Every row comes from one small tree of marks. The marks that hang from a mark follow it in brackets, in the order of their numbers. Every link used is in the known rows. Which tree was each row made from?
Known rows
q_889[q_328[q_778[q_16 q_516[q_355] q_791]]]: [  5   0  -8 -13  -3   4  20  18  -8   8  12   7 -12   1   4   9  12 -10
 -19  -2 -11   7   6  -7   2   4   9]
q_814[q_457[q_778[q_16]]]: [ -5  -4  -8   2   1   0  20  -5 -13  -9 -12  -2 -11  -1   3   2   2  -4
  -3   1   8   1  -3  10   5 -12   3]
q_9[q_778]: [ 2 -5  3  3  1  0 -5 -2  7  6 -8  2  2  8  6 -3 11 -7  3 -2  2  0 -5  3
  1  2  9]
q_138[q_516[q_355 q_791[q_778[q_16]]]]: [  2   3  -5   5   6   5   9   5 -18   4  11   2  12   0  -3  11   6   5
  -9   4  -8  -1   9  -5   9   1   8]
q_791[q_349 q_778]: [ 15  -2  10  -3 -12  -2 -10  -3   5  13   1   3   5  14   2   4   9  -3
  11  -2  -2   2 -12  -9   4   7   4]
q_9[q_16 q_778[q_516[q_355] q_791[q_349 q_981]]]: [ 5  0  8  6  2 -8  2  6 -8 28 -9  2 -1 36 14 -7 23 -9  7 -7 -9 14 -9 -4
 -1 -1 16]
q_791[q_349 q_778[q_16 q_516] q_981]: [ 20   1   7 -11 -14  -5  -2  -5  -6  32  -3   6  -6  22  12  20  22 -16
   8   2  -5  13 -10 -14  -6   4  13]
q_778[q_791[q_349 q_981]]: [  5   2   3 -11  -2  -5   4   1 -10  25  -1  -1  -3  20   2   3   9  -6
   7  -4  -6   9  -1 -11  -3   3   7]
q_9[q_778[q_16 q_516 q_791[q_981]]]: [  3   2  -6  -9   2   1  13  -1  -5  28 -13   3 -12  20   5  15  20 -22
  -1   1  -3  18   1  -3 -10  -1  21]
q_981[q_791[q_778[q_516]]]: [ 8 -9 -6 -8  0  3  3  7  8  6 -8  1 -1  7 -6  3  3 -5  1 -3  0  1  0 -9
 -2  7 10]
q_355[q_516]: [  0   1   6  -1  -5  10  -2  -5  -5   6   2  11   5  -2  -7 -10   7  -3
   1  -1  -6  -1   3   3   2   4  -1]
q_9[q_16 q_778[q_516 q_791]]: [ -1   1   2   5   3   0   5   5   2  19 -16   0  -5  28   6  -7  15 -12
   7  -6  -7  13  -5   5  -6  -1  17]
q_814[q_457[q_778[q_791]]]: [ -6  -5 -10  -2   2   2  22  -1 -10  -7 -10  -5 -11   3   1  -6  -3  -1
   0   1   9  -1   0   9   6 -10   4]
q_138[q_516[q_355 q_778[q_16] q_791[q_981]]]: [  5   0  -8   2  14  -1  12   8 -32  17  13   2   9  -4   8  11  17   8
 -13   7  -9   0   7  -3  15  -4  10]
q_889[q_328[q_778[q_16 q_516]]]: [  7  -4  -4 -11  -9   4  11  14  -2   5   7   8 -11  -1   7   8  13 -12
 -13  -3  -9   2   0  -2   0   4   6]
q_778[q_16 q_516]: [  0   8 -10  -4  -3   5  15   0  -7   7  -5   5 -11   1  -4  19   5 -12
  -5   5  -3  16   3   0  -9  -5   7]
q_328[q_778[q_516[q_355 q_791]] q_889]: [ -7   7  -6 -11  -1   5  13  28  -9  -4  15  -2  -5  -8  15  -3   6  -1
  -2   4 -20   7   7  -3  -3  -1   2]
q_778[q_16 q_516 q_791[q_349]]: [  1  12 -11 -10  -6   6  22   3 -13  21  -6   4 -12  16 -12  21   6 -16
   1   2 -10  26   3  -7  -9  -3  12]
q_328[q_889]: [ -9   3   3  -6  -4  -2   4   8   1  -3   4   2  -1  -2   3   0   0   0
   1   2 -14   2   3   0  -7  -8  -3]
q_138[q_516[q_778 q_791]]: [  2  -2  -9   2   7   6   6   9 -17  10   7   1  10  -6   0   1   6   7
  -1   5  -7  -5   4   4  12  -2   7]
q_457[q_778[q_16 q_516 q_791[q_981]]]: [ -2   4 -15 -15  -6   4  30   7 -14  23 -10  -5 -14  10  -1  16   8 -15
  -7   5   4  14   3  -4  -8  -7  18]
q_516[q_355 q_791]: [ -2   1  -4   7  12   3   6   8 -19  -5  17   0   8  -9   4  -7   2  15
 -13   5  -1  -2   7  -5  20  -1   1]
q_889[q_328[q_778[q_16 q_516[q_791]]]]: [  6  -4  -5 -10  -6   6  12  16  -7   5  10   8  -9  -3   8   5  14  -9
 -15  -2 -11   1   2  -3   5   4   7]
q_9[q_16 q_778[q_516[q_355]]]: [ 1 -1  6 15  4 -4 -2  6  0  8 -9  3  2 20 13 -9 16 -3  1 -4 -4  7 -8  5
  1 -3 10]
q_702[q_778[q_516]]: [  7   3  -7  -3 -10   1   1   2  -1   6  -4   9   0  -4  -8  -1   3  -4
  -6   7   8   1  -7   2  -2  -2   7]
q_814[q_457[q_778[q_16 q_516 q_791[q_349]]]]: [ -3   0 -14  -3  -4   4  30   0 -16   1 -13   0 -16   8  -2   6   2  -9
   2   2   5  11  -2   6   2 -13   8]
q_981[q_791[q_349 q_778[q_16 q_516]]]: [ 12  -5  -3  -8  -6   1   4   5   2  14 -11   4   0  15 -10  13   9 -10
   5  -6  -7  10  -6 -13  -3   7  12]
q_138[q_516[q_355 q_778[q_16 q_791[q_349 q_981]]]]: [  6   3  -6  -3   7  -3  15   7 -26  24   8   3   5   8   0  17  15   1
  -6   3 -11   8   4  -6   6  -2  10]

Write each row's tree
[ 12  -4   7  -4   0   8  -5   1 -22  28  10  12   8   0   7 -14  25   3
   3   2 -10  -2  -4  -1  20   5   6]
q_355[q_516[q_778 q_791[q_349 q_981]]]
[  5   9  -7 -14  -5   0  20   1 -17  32  -6   4 -13  21  -2  22  14 -19
   2   2 -10  25   2 -11 -11  -3  14]
q_778[q_16 q_516 q_791[q_349 q_981]]
[  2   5 -10  -9   5   0  20   8 -15  17   6   1 -10  10   5   6   6  -4
  -8   7   0  13   9 -10  -2  -2   9]
q_778[q_516[q_355] q_791[q_981]]
[ -4  -4  -9  -6   4  -2  25  -4 -17   3 -12  -4 -15   7   5   4   6  -8
  -3   1   6   5   0   5   2 -11   8]
q_814[q_457[q_778[q_16 q_791[q_981]]]]
[  3   9  -7  -6   1   6  12  17 -17   7   8  -1  -5   0   8  10  12  -7
  -4   1 -13  14   1  -6   2   6   8]
q_328[q_778[q_16 q_516[q_355 q_791[q_349]]]]
[ -6   7  -3 -16  -8   3   9  23   3  -1   4  -1 -10  -2  12   2   5 -11
   6   1 -20   8   3   1 -16   0   1]
q_328[q_778[q_516] q_889]
[ -3  -5 -11   2  -4   4  21   0  -8 -12 -10  -1 -13  -1   6  -6  -3  -2
   1   4  13  -2  -3  12   5 -12   2]
q_814[q_457[q_778[q_516]]]
[ 10  -1   5 -10  -2   7   1  -1 -15  31   4  11   2   6   0  -8  21  -3
   3   1 -10   5  -2  -2  10   5   7]
q_355[q_516[q_778[q_791[q_349 q_981]]]]
[ 11  -1   6  -6   1   7  -1  -2 -26  32   7  13   6   1   5  -4  28  -2
  -1   2 -14   4  -3  -2  17   3   8]
q_355[q_516[q_778[q_16] q_791[q_349 q_981]]]
[  5   7  -6   0   2   1  15   5 -27  15   8   6  -3   5   6  14  14  -2
  -9   7  -7  15   2 -10   7  -5   9]
q_778[q_16 q_516[q_355 q_791[q_349 q_981]]]
[  1   6 -12 -11  -8   2  29  10 -21  23  -3  -2  -9  12  -1  15  10  -9
  -7   5   2  16   0  -9  -1  -7  16]
q_457[q_778[q_16 q_516[q_355] q_791[q_349 q_981]]]
[ 10   6  -7  -2  -4  -2   6   3 -22  17   4  12   3  -1  -3   8  15  -2
 -14   9   2   8  -6  -7   7  -3  12]
q_702[q_778[q_16 q_516[q_355 q_791[q_349 q_981]]]]
[  7  -3  -4  -8  -6   3  13  16  -6   2  12   9  -9  -3   9   8  13  -8
 -18  -1  -9   2   1  -5   4   3   5]
q_889[q_328[q_778[q_16 q_516[q_355]]]]
[  0  10 -12 -18   0   6  18  14  -7  14  -3  -5 -17   6   1  17   9 -20
  -1   0 -13  20   6  -4 -14   7  12]
q_328[q_778[q_16 q_516 q_791]]
[  4  -1  -6   5   7   0   8   9 -16   5  10   3  10  -6   1   5   5  10
  -7   6  -4  -3   3   2  10  -3   3]
q_138[q_516[q_355 q_778]]
[  6   2  -6  -8   2  -1  11   3 -20  29  -1   2   2  11  -2  18  15  -6
   2   1 -12   8   1  -2  -1  -1  12]
q_138[q_516[q_778[q_16 q_791[q_349 q_981]]]]
[ -4   4 -16  -1  -3   8  27  12 -20   4   1  -2  -4  -6  -1   8   3   0
 -15   9   6   7   3  -1   9  -9  13]
q_457[q_778[q_16 q_516[q_355 q_791]]]
[ -2   8  -1 -25 -10   0  12  23  -4  19   4  -2 -12  14  13   4  12 -16
  12  -2 -25  15   2  -8 -18   2   6]
q_328[q_778[q_516 q_791[q_349 q_981]] q_889]
[  5  10  -8 -10   0  -2  23   4 -24  28   2   4 -10  18   0  21  14 -11
  -6   4  -9  25   4 -15  -5  -4  13]
q_778[q_16 q_516[q_355] q_791[q_349 q_981]]
[ -4  -2 -13   1  -2   3  25  -2 -13  -9 -13   0 -15  -1   3   4   1  -7
  -2   4  10   5  -2  11   2 -14   5]
q_814[q_457[q_778[q_16 q_516]]]
[  2   2   1   9   6   2   3   8 -20   0  17   2  11  -1   2  -7   4  15
  -5   2  -4   0   0  -9  22   0   0]
q_516[q_355 q_791[q_349]]
[  9  -3  -3   4   7  -1   5  11 -29  18  15   3  14   1   9   0  15  13
  -3   4  -8  -4   0  -5  19  -2   6]
q_138[q_516[q_355 q_778 q_791[q_349 q_981]]]
[  0   5  -9  -2   6   5  18   3  -7  16  -7   4  -8  13  -2  14  14 -14
  -8   4  -2  19   4  -3  -3  -3  19]
q_9[q_778[q_16 q_516[q_355] q_791]]
[  6   0  -6   7   6   4   6  12 -25   9  15   3  16  -4   1   0   9  15
  -3   5  -8  -3   1  -2  21  -2   5]
q_138[q_516[q_355 q_778 q_791[q_349]]]
[  2   8  -9  -1  -3   8  14   4 -17  11   0   6  -5   4  -4  13   8  -8
  -2   4  -8  16   1  -3   2  -5   9]
q_778[q_16 q_516[q_791[q_349]]]
[ -4  -2  -9  -2  -1   1  24  -3 -16   0 -12  -2 -12   8  -2   3   3  -6
   1  -1   4   7  -3   6   5 -10   6]
q_814[q_457[q_778[q_16 q_791[q_349]]]]
[  6   8  -4  -8  -6  -2   5  -2 -10  21  -6   8   1   8 -18  11  10 -10
  -6   1  -3  12  -7  -5  -2   1  12]
q_702[q_778[q_16 q_791[q_349]]]
[  9   2   3 -11   0   6   5  -3 -19  35   2  12  -1   7  -3   2  25  -8
  -1   1 -14  11  -1  -3   7   4   9]
q_355[q_516[q_778[q_16 q_791[q_349 q_981]]]]
[  8   0  -4   2   9  -2   9   8 -33  21  13   4  12   2   7  11  19   8
  -6   5 -11   2   1  -5  16  -3   9]
q_138[q_516[q_355 q_778[q_16] q_791[q_349 q_981]]]
[ 11   0  11  -5  -6   8  -6  -6 -16  27   5  12   8   9   2  -3  23  -7
   2  -1 -12   2  -1  -7  10   8   8]
q_355[q_516[q_791[q_349 q_778[q_16] q_981]]]
[  5  -3  -3 -14  -3   2  12  13  -4  10   7   5 -10   3   3   8  13 -12
 -14  -7 -13   3   3  -5   1   7   8]
q_889[q_328[q_778[q_16 q_791]]]
[  5   6  -6  -5  -3   3  12   2 -20  20   0   5  -6   8   5  14  14 -10
  -1   4  -8  15   0  -6   0  -4  11]
q_778[q_16 q_516[q_791[q_349 q_981]]]
